What can hang from each mark:
Q_24: Q_108
Q_911: Q_108 Q_426 Q_595
Q_426: Q_681 Q_835 Q_911
Q_835: Q_426
Q_108: Q_24 Q_911 Q_976
Q_681: Q_426

Every row comes from one small tree of marks. Brackets hold a mark, then the marks that hang from it, in the order of their numbers. Every link used is in the known rows. Which tree was each row made from?
Known rows:
(Q_911 Q_595): [  2.4  14.0 -26.1  23.4  21.3  -2.7 -15.2  23.5 -13.5  -7.6 -11.4 -13.3
 -25.7 -13.5 -14.4   1.3 -18.4 -26.6  -9.3  -1.1   5.0  24.6 -18.1   0.2
   3.8]
(Q_911 Q_108): [  9.9  10.9 -10.5  23.8  11.1   7.8  -9.5  11.6 -24.8  -6.7 -34.9 -25.2
 -11.5 -18.5 -26.8   1.6 -27.8 -27.3 -21.8  -1.6  18.2  -0.7  18.3  -8.9
  -0.5]
(Q_911 Q_108 (Q_426 Q_681 Q_835) Q_595): [  9.7  -3.7 -45.1  82.6  -1.1 -26.6   0.0  39.5 -44.8  -6.0 -59.8 -41.1
 -51.1 -10.7 -37.3  31.7  -7.8 -56.5  -3.4 -55.1  25.9 -21.5   2.3  36.1
 -32.3]
(Q_24 (Q_108 Q_911)): [  5.7 -13.1   1.0  40.4 -26.1  15.3  -4.0  -0.9 -50.6  17.5 -40.2 -37.1
 -22.3 -40.2  -4.6 -12.6  -0.7 -40.8 -32.6  -1.1   0.3 -11.6   2.7   2.2
   9.9]
(Q_681 (Q_426 Q_835 (Q_911 Q_108 Q_595))): [ -5.1 -23.9 -22.4  67.9   4.9 -11.6 -17.8  34.2 -57.3 -17.6 -41.5 -55.3
 -41.2 -14.0  -9.2  -7.6 -15.9 -53.1 -40.5 -51.8   9.8 -21.8   3.0  48.5
  -6.6]
(Q_426 Q_835): [ -5.3   2.7  19.3  20.1  -6.6 -24.6 -16.1  12.8 -28.6 -15.7  -4.9 -18.1
  -2.6 -22.1  17.8  -6.5 -10.9 -14.6  -5.1   8.5  -4.4  13.7 -18.7   6.0
  -1.7]
(Q_835 (Q_426 Q_681)): [  6.6 -13.4 -29.9  38.0 -24.0  -8.7  10.4 -19.0 -27.8  21.7 -22.2 -20.6
  -9.2   3.9   1.3   8.0 -34.8 -35.8  19.7  10.4  -4.5  -7.2 -13.1  -6.6
  14.8]
(Q_426 Q_681 Q_835 (Q_911 Q_108)): [ -4.1 -13.4  -5.1  58.4 -46.2 -29.0 -20.7  35.6 -72.8 -25.2 -47.0 -52.6
 -28.0 -25.3 -31.8  13.6   3.3 -58.8   6.6 -42.9  -1.3 -39.1  26.6   9.2
 -34.0]
(Q_681 (Q_426 (Q_911 Q_108))): [  5.8 -26.0 -18.1  43.8   5.7  19.9 -24.8   6.8 -41.7 -11.7 -50.0 -56.3
 -23.4 -20.5 -27.3 -17.3 -30.6 -52.2 -43.4 -32.8  12.4 -28.8  21.3  20.0
  15.9]
(Q_108 Q_24 Q_911 Q_976): [ 15.1 -39.3  -6.3  49.3  16.1  14.3   7.2  11.3 -58.2  -6.8 -12.4  -8.7
 -27.2 -70.6 -33.8 -13.3   6.0 -44.7 -59.1 -29.6  15.0  -3.8  -6.1  -3.1
   1.2]
(Q_426 Q_681 Q_835 (Q_911 Q_108 Q_595)): [ -5.3  -6.5 -27.9  74.7 -34.8 -36.6 -18.4  54.5 -69.9 -26.9 -46.3 -50.9
 -47.9 -18.1 -40.3  24.0   9.0 -66.6   6.3 -60.1   2.6 -32.0  12.3  19.9
 -43.5]
(Q_681 Q_426): [  4.4 -19.4  -7.1  23.8  25.3  15.5 -21.3  -7.5 -18.7  -0.1 -26.5 -32.3
 -22.5 -11.5   1.5 -28.6 -36.6 -13.6 -30.1   3.2   1.5   2.4 -18.5   8.9
  32.9]
(Q_835 (Q_426 Q_681 (Q_911 Q_108 Q_595))): [  5.4 -10.6 -59.7  74.5 -35.4 -14.1  11.4  14.5 -52.5  11.8 -43.8 -42.9
 -28.8   3.8 -32.2  27.7 -27.8 -77.4   5.9 -39.6  12.0 -30.7  17.8  15.0
 -11.9]
(Q_24 (Q_108 (Q_911 Q_426 Q_595))): [ 12.5 -13.8 -34.5  62.9 -14.8  17.2   3.8  12.6 -44.2  25.7 -52.8 -43.6
 -37.6 -36.9 -17.9   4.5  -0.3 -67.0 -36.8 -31.5  20.9 -14.7  -3.7  24.4
   4.9]
(Q_911 (Q_108 Q_24 Q_976)): [ 17.8  -8.7 -20.1  51.4  25.6  11.3   7.1  15.0 -42.4 -13.4 -19.9 -13.3
 -37.0 -54.4 -41.9   5.2  -2.2 -51.5 -39.8 -21.2  26.7   0.7   7.1   5.9
 -14.8]
(Q_426 Q_911): [  0.5  -3.2  -2.5  12.6 -21.8   7.0 -31.7  18.2 -33.9 -15.6 -18.5 -32.9
  -2.0 -31.3 -23.1  -4.6 -11.2 -50.9 -14.7  -6.5   1.1  -5.3  15.5  -7.3
   7.8]
(Q_24 (Q_108 (Q_911 Q_426))): [ 12.0 -21.6 -11.5  49.0 -25.0  23.6  -0.3  -3.7 -44.6  25.1 -56.3 -42.5
 -20.9 -42.1 -14.0  -2.1  -2.9 -61.1 -40.8 -16.2  16.6 -18.7   8.1  20.3
  13.5]
(Q_24 (Q_108 (Q_911 Q_595) Q_976)): [  7.2  -8.3 -37.0  68.6 -13.7  22.1  -1.3  21.0 -68.2  16.1 -41.1 -24.9
 -62.0 -51.7 -24.4  -4.4  12.7 -63.9 -46.4 -17.0  12.3  -4.8 -17.2  -1.6
 -16.4]
(Q_681 (Q_426 Q_835 (Q_911 Q_595))): [ -9.8 -27.4 -14.3  53.0   1.5 -15.1 -25.0  28.7 -46.9 -19.7 -22.9 -47.8
 -37.2 -15.0   8.0 -15.3 -14.3 -45.0 -31.3 -39.4  -2.8 -11.6 -16.6  45.7
   5.1]
(Q_911 Q_108 Q_426): [ 19.5   1.1 -24.7  39.4  12.7  17.6  -6.1   5.6 -18.4   1.1 -52.9 -34.0
 -11.1 -21.1 -38.6  13.8 -26.5 -46.8 -31.3 -19.3  34.5 -11.5  25.5  13.6
   4.1]
(Q_835 (Q_426 Q_911)): [  2.0 -14.9 -20.8  29.3 -32.8   0.9   0.2  -5.0 -28.4  15.7 -11.9 -28.8
  14.1  -7.4   8.4   5.4 -35.8 -57.0 -10.3   0.2   2.7  -7.5  12.1   6.7
  20.1]

Which tree is each row?
[ 15.0 -30.9 -15.0  75.2  -6.7 -26.5  16.6  14.5 -44.8  -7.0 -42.9 -42.1
 -31.5 -35.3 -28.4  23.8   1.7 -61.2  -7.6 -57.4  23.5 -27.9   9.0  50.2
 -20.8] : (Q_911 (Q_108 Q_24) (Q_426 Q_681 Q_835))
[ 18.5 -29.9 -37.6  79.9 -34.1  31.4  -4.4  -1.0 -75.7  23.1 -70.6 -37.5
 -59.5 -55.3 -40.9   0.5  15.4 -83.2 -33.5 -25.9  18.0 -37.3  -3.1  -3.0
 -15.0] : (Q_24 (Q_108 (Q_911 (Q_426 Q_681)) Q_976))
[  6.4 -26.8   6.7  41.9  -9.1  -7.8  -6.1  11.4 -41.8   5.8 -39.2 -31.6
   1.1 -33.4  -7.7  -4.8 -15.7 -34.7 -46.6 -29.9  13.1 -16.8   5.1  16.2
   5.9] : (Q_108 (Q_911 (Q_426 Q_835)))
[  1.8 -14.3 -51.9  57.6 -41.0 -14.7   6.7  12.5 -42.7  12.0 -24.0 -35.8
 -22.7   1.7 -15.6  16.2 -24.9 -70.2  15.6 -25.8   0.3 -17.2  -1.5  11.6
   1.9] : (Q_835 (Q_426 Q_681 (Q_911 Q_595)))
[  4.1  -6.7 -32.9  60.8  -5.5 -25.3  -7.3  32.0 -36.3  -6.3 -35.5 -27.3
 -43.9 -13.0 -18.5  20.8   1.2 -50.0  10.5 -37.9   9.8  -6.1 -24.8  29.2
 -18.7] : (Q_911 (Q_426 Q_681 Q_835) Q_595)
[  7.2  -5.5 -61.1  67.9 -16.0   6.0   9.3  20.8 -53.2   7.8 -29.0 -26.1
 -28.5 -16.6 -28.5  23.1 -22.6 -82.0 -29.0 -28.3  26.5 -12.6  17.1  13.5
 -16.2] : (Q_835 (Q_426 (Q_911 (Q_108 Q_976) Q_595)))
[  4.7 -20.3 -31.9  45.1 -50.0  -8.6   1.2  -6.0 -44.8  12.9 -27.2 -36.1
  -5.0  -3.1 -12.1   9.9 -24.8 -62.1  17.1 -11.2  -5.6 -25.5   8.2  -3.3
   8.5] : (Q_835 (Q_426 Q_681 Q_911))
[-11.4  -9.6 -19.4  59.1 -39.4 -38.2 -22.0  50.5 -64.0 -28.8 -24.6 -41.2
 -41.3 -19.5 -21.8  10.5  10.7 -58.9  15.6 -44.1 -12.3 -16.5  -8.2  13.8
 -29.1] : (Q_426 Q_681 Q_835 (Q_911 Q_595))
[ -5.2  -3.3   5.6  44.4 -30.4 -21.4 -21.1  34.3 -56.1 -25.8 -29.9 -45.3
  -7.1 -29.5 -13.7   7.5  -7.1 -53.4 -22.5 -30.8   8.4 -19.8  30.0  19.2
 -21.1] : (Q_426 Q_835 (Q_911 Q_108))
[ 12.0 -31.6 -30.0  63.6  26.1   8.0  12.0  30.5 -57.4  -8.9 -11.5  -9.4
 -45.5 -61.7 -38.5  -2.8   9.6 -54.5 -61.8 -47.5  20.7   4.5 -19.5   7.2
 -10.2] : (Q_108 Q_24 (Q_911 Q_595) Q_976)
[ -1.3  -4.6 -41.0  42.6 -22.6  -4.5   6.1  11.2 -29.5  13.4 -10.6 -26.7
  -4.1  -2.9   2.1  12.5 -32.5 -65.1 -11.3 -13.7   6.2  -1.8   0.0  19.0
  11.3] : (Q_835 (Q_426 (Q_911 Q_595)))
[  5.4 -28.8 -23.8  73.4  -7.7 -21.3  -1.6  32.4 -53.1   2.8 -52.1 -35.3
 -35.6 -24.1 -28.0  12.2  -4.1 -46.0 -22.0 -58.5   9.7 -22.2 -10.0  17.0
 -12.8] : (Q_108 (Q_911 (Q_426 Q_681 Q_835) Q_595))
[ 10.6  -0.9 -31.4  50.3  34.7  -8.7  14.9  30.5 -23.9 -10.6 -12.7 -22.8
 -33.0 -30.6 -31.0  15.1 -12.9 -43.3 -29.8 -39.4  22.6   9.3   0.3  32.7
  -5.2] : (Q_911 (Q_108 Q_24) Q_595)
[  7.3 -35.2  -3.7  58.5 -24.6 -13.9  -6.6  13.8 -53.5   3.3 -53.8 -37.6
 -16.4 -29.5 -21.5  -0.5  -7.8 -37.1 -21.2 -41.1   6.4 -33.2   3.5   8.5
  -4.3] : (Q_108 (Q_911 (Q_426 Q_681 Q_835)))
[  3.0   9.1 -36.6  44.4  -4.6   1.9 -16.7  43.2 -41.2 -19.5 -36.3 -40.7
 -26.8 -25.3 -44.0  14.8 -12.9 -64.5 -24.2 -40.6  19.1 -10.5  25.1  10.9
 -12.2] : (Q_426 (Q_911 Q_108 Q_595))
[ 19.0 -46.4  -3.8  40.6  11.6   9.4  15.4   2.9 -27.7   8.9 -23.4 -30.7
   0.5 -54.8 -24.8  -3.0  -9.4 -46.4 -54.6 -46.0  22.0 -13.8   6.8  31.0
  23.3] : (Q_108 Q_24 (Q_911 Q_426))
[  9.4 -40.9 -13.3  51.6  13.0  16.0  -6.5   7.2 -43.2 -14.1 -33.8 -55.6
 -24.6 -34.7 -24.3 -16.4 -20.6 -56.2 -49.4 -48.6  14.4 -30.1  17.7  43.5
  19.6] : (Q_681 (Q_426 (Q_911 (Q_108 Q_24))))
[ 12.9 -15.3 -47.5  79.5 -11.1  30.6   1.7  17.8 -63.4  24.2 -57.6 -26.7
 -61.6 -53.8 -34.5   6.2  13.1 -82.2 -52.8 -31.3  26.9 -15.6 -11.4  14.0
 -12.1] : (Q_24 (Q_108 (Q_911 Q_426 Q_595) Q_976))
[ -1.1 -45.3   3.0  61.4   2.7 -12.6  -8.5  15.9 -54.6 -19.8 -27.0 -59.7
 -25.2 -35.1  -2.6 -14.0  -8.9 -54.8 -46.7 -54.6   9.0 -29.0  10.2  58.7
   4.9] : (Q_681 (Q_426 Q_835 (Q_911 (Q_108 Q_24))))
[ 12.1 -16.8 -22.2  52.8  -6.8  14.1  -5.6  26.4 -59.3 -23.9 -21.7 -31.1
 -29.7 -63.0 -51.1   7.5   4.2 -78.0 -43.0 -41.5  26.0 -18.5  28.3   9.7
 -17.8] : (Q_426 (Q_911 (Q_108 Q_24 Q_976)))
[ 10.0  -1.9 -60.8  75.7 -20.6   5.7 -21.4  48.7 -74.6 -26.0 -57.0 -37.6
 -68.4 -34.8 -79.8  19.7   7.8 -86.8 -10.1 -51.2  15.5 -31.7  14.2 -17.1
 -42.0] : (Q_426 Q_681 (Q_911 (Q_108 Q_976) Q_595))
[ 21.0 -33.1 -32.0  65.9  -7.6  26.4 -12.8  11.0 -64.9   3.5 -65.4 -23.2
 -45.5 -47.1 -60.9  -1.7  -2.3 -58.3 -41.9 -35.6  17.7 -30.9   0.7 -23.0
 -10.7] : (Q_108 (Q_911 (Q_426 Q_681)) Q_976)
[  8.6 -16.1 -44.5  71.4 -14.1 -13.1   2.0  42.0 -58.8 -21.1 -37.8 -49.1
 -48.7 -35.5 -61.8  21.4   7.5 -81.4  -3.3 -70.1  10.4 -30.7  17.7  21.1
 -22.2] : (Q_426 Q_681 (Q_911 (Q_108 Q_24) Q_595))
[ 12.5 -11.8 -17.2  64.8 -16.2 -17.5  -3.1  18.0 -44.6  -5.9 -59.6 -40.6
 -29.2 -16.2 -31.6  19.7 -13.3 -49.9  -4.6 -36.7  19.8 -28.6  12.4  20.9
 -23.2] : (Q_911 Q_108 (Q_426 Q_681 Q_835))
[ 11.9 -26.6 -37.2  64.1 -20.3   6.2  22.9   0.0 -53.6   7.8 -15.3 -27.6
 -12.6 -35.0 -20.2  15.7 -19.2 -84.0 -35.2 -32.8  25.5 -20.8  23.6  23.0
  -5.4] : (Q_835 (Q_426 (Q_911 (Q_108 Q_24 Q_976))))
[  9.1 -10.8 -45.0  67.2   5.8   8.4  -0.9  46.6 -58.6 -24.6 -23.7 -28.1
 -49.2 -55.1 -57.1  15.4  10.1 -87.9 -43.1 -58.0  28.8 -10.9  16.8  25.6
 -28.1] : (Q_426 (Q_911 (Q_108 Q_24 Q_976) Q_595))
[ 14.1  -2.3 -46.7  65.0  37.7   6.2  12.8  34.9 -42.3 -13.8 -18.0  -9.5
 -56.9 -47.3 -47.3  16.4   2.0 -58.6 -39.2 -38.9  34.4   9.4  -6.6  21.0
 -24.4] : (Q_911 (Q_108 Q_24 Q_976) Q_595)
[ 15.1  -3.1 -51.0  49.8   5.5   2.0  -8.6  22.5 -20.4   0.6 -44.9 -26.8
 -45.4 -11.8 -42.7  18.4  -8.9 -57.1   6.2 -30.9  15.8  -3.3 -18.0  10.5
  -4.0] : (Q_911 (Q_426 Q_681) Q_595)
[ -3.2 -30.2  -2.6  55.6  -4.3  -5.1 -22.3  17.4 -55.9 -20.5 -42.5 -57.4
 -24.6 -19.7  -5.4 -15.2 -21.5 -45.4 -39.5 -37.2   6.6 -32.0  13.4  34.0
   1.2] : (Q_681 (Q_426 Q_835 (Q_911 Q_108)))
[ 19.2   1.5 -61.2  69.4   8.4   0.9  -0.1  29.7 -32.6  -1.7 -67.7 -37.5
 -51.2 -12.0 -62.6  28.8 -15.2 -65.3  -6.0 -48.8  31.4 -21.3   7.1  17.5
 -16.3] : (Q_911 Q_108 (Q_426 Q_681) Q_595)
[ 13.1 -56.3  -0.5  66.7 -12.0 -22.5  14.8  10.8 -53.4   1.6 -31.8 -37.6
 -17.7 -48.1 -16.6   2.1   6.2 -50.6 -29.6 -65.5   9.6 -31.6  -3.6  35.1
  -0.3] : (Q_108 Q_24 (Q_911 (Q_426 Q_681 Q_835)))
[ 21.6  -5.4 -36.8  52.9  -3.6   9.2  -5.4   7.4 -33.6   2.2 -70.0 -40.2
 -31.7 -18.7 -54.5  18.9 -20.0 -54.0  -6.9 -30.6  24.8 -29.8  22.4   3.9
  -7.4] : (Q_911 Q_108 (Q_426 Q_681))
[ 18.8 -43.8 -35.8  71.7   9.9  -4.5  17.4  22.6 -41.4   7.6 -38.8 -35.4
 -37.3 -43.2 -45.4   9.3   2.1 -62.8 -33.8 -71.7  18.3 -21.9  -9.1  32.6
   4.1] : (Q_108 Q_24 (Q_911 (Q_426 Q_681) Q_595))
[  1.0  -3.5 -42.0  44.0 -25.9  -8.2 -26.4  35.7 -49.5 -20.7 -32.0 -38.8
 -42.3 -19.5 -48.9   9.4   1.7 -65.9  12.4 -37.9  -4.0 -17.4   0.4  -5.4
 -12.2] : (Q_426 Q_681 (Q_911 Q_595))
[  5.0 -15.5  -8.4  46.7 -21.4 -17.4 -11.6   8.9 -34.9  -4.1 -38.8 -31.2
 -22.5 -17.6 -11.6   7.4   0.6 -40.7   6.7 -20.3   5.1 -14.4 -12.8  16.1
  -6.7] : (Q_911 (Q_426 Q_681 Q_835))
[ 16.7 -22.3 -29.5  65.1 -23.2  35.6  -2.7   0.3 -62.2  23.3 -59.3 -31.7
 -44.2 -59.3 -28.4  -2.9   9.1 -76.1 -52.6 -15.6  25.6 -21.8   0.1   4.6
  -4.7] : (Q_24 (Q_108 (Q_911 Q_426) Q_976))
[  7.9 -16.2 -14.9  54.1 -26.1  26.8  -6.5   3.3 -67.7  16.9 -43.4 -25.7
 -43.5 -57.7 -19.2 -11.7   9.2 -60.1 -44.0  -1.6   9.7 -11.7  -2.9 -12.7
  -8.5] : (Q_24 (Q_108 Q_911 Q_976))
[ -7.3 -17.0   2.5  43.3 -52.4 -31.3 -30.1  29.0 -62.3 -28.1 -28.3 -43.3
 -23.7 -26.6 -14.7   2.4   8.9 -52.7  15.4 -27.8 -16.1 -26.6   3.3   0.8
 -20.4] : (Q_426 Q_681 Q_835 Q_911)
[ 11.5 -41.2 -26.5  64.3  14.9  24.7 -10.9  10.2 -58.6 -15.7 -37.5 -45.0
 -44.9 -49.6 -38.9 -15.4 -10.0 -70.7 -59.5 -48.9  23.5 -27.8  12.1  27.4
   2.5] : (Q_681 (Q_426 (Q_911 (Q_108 Q_24 Q_976))))
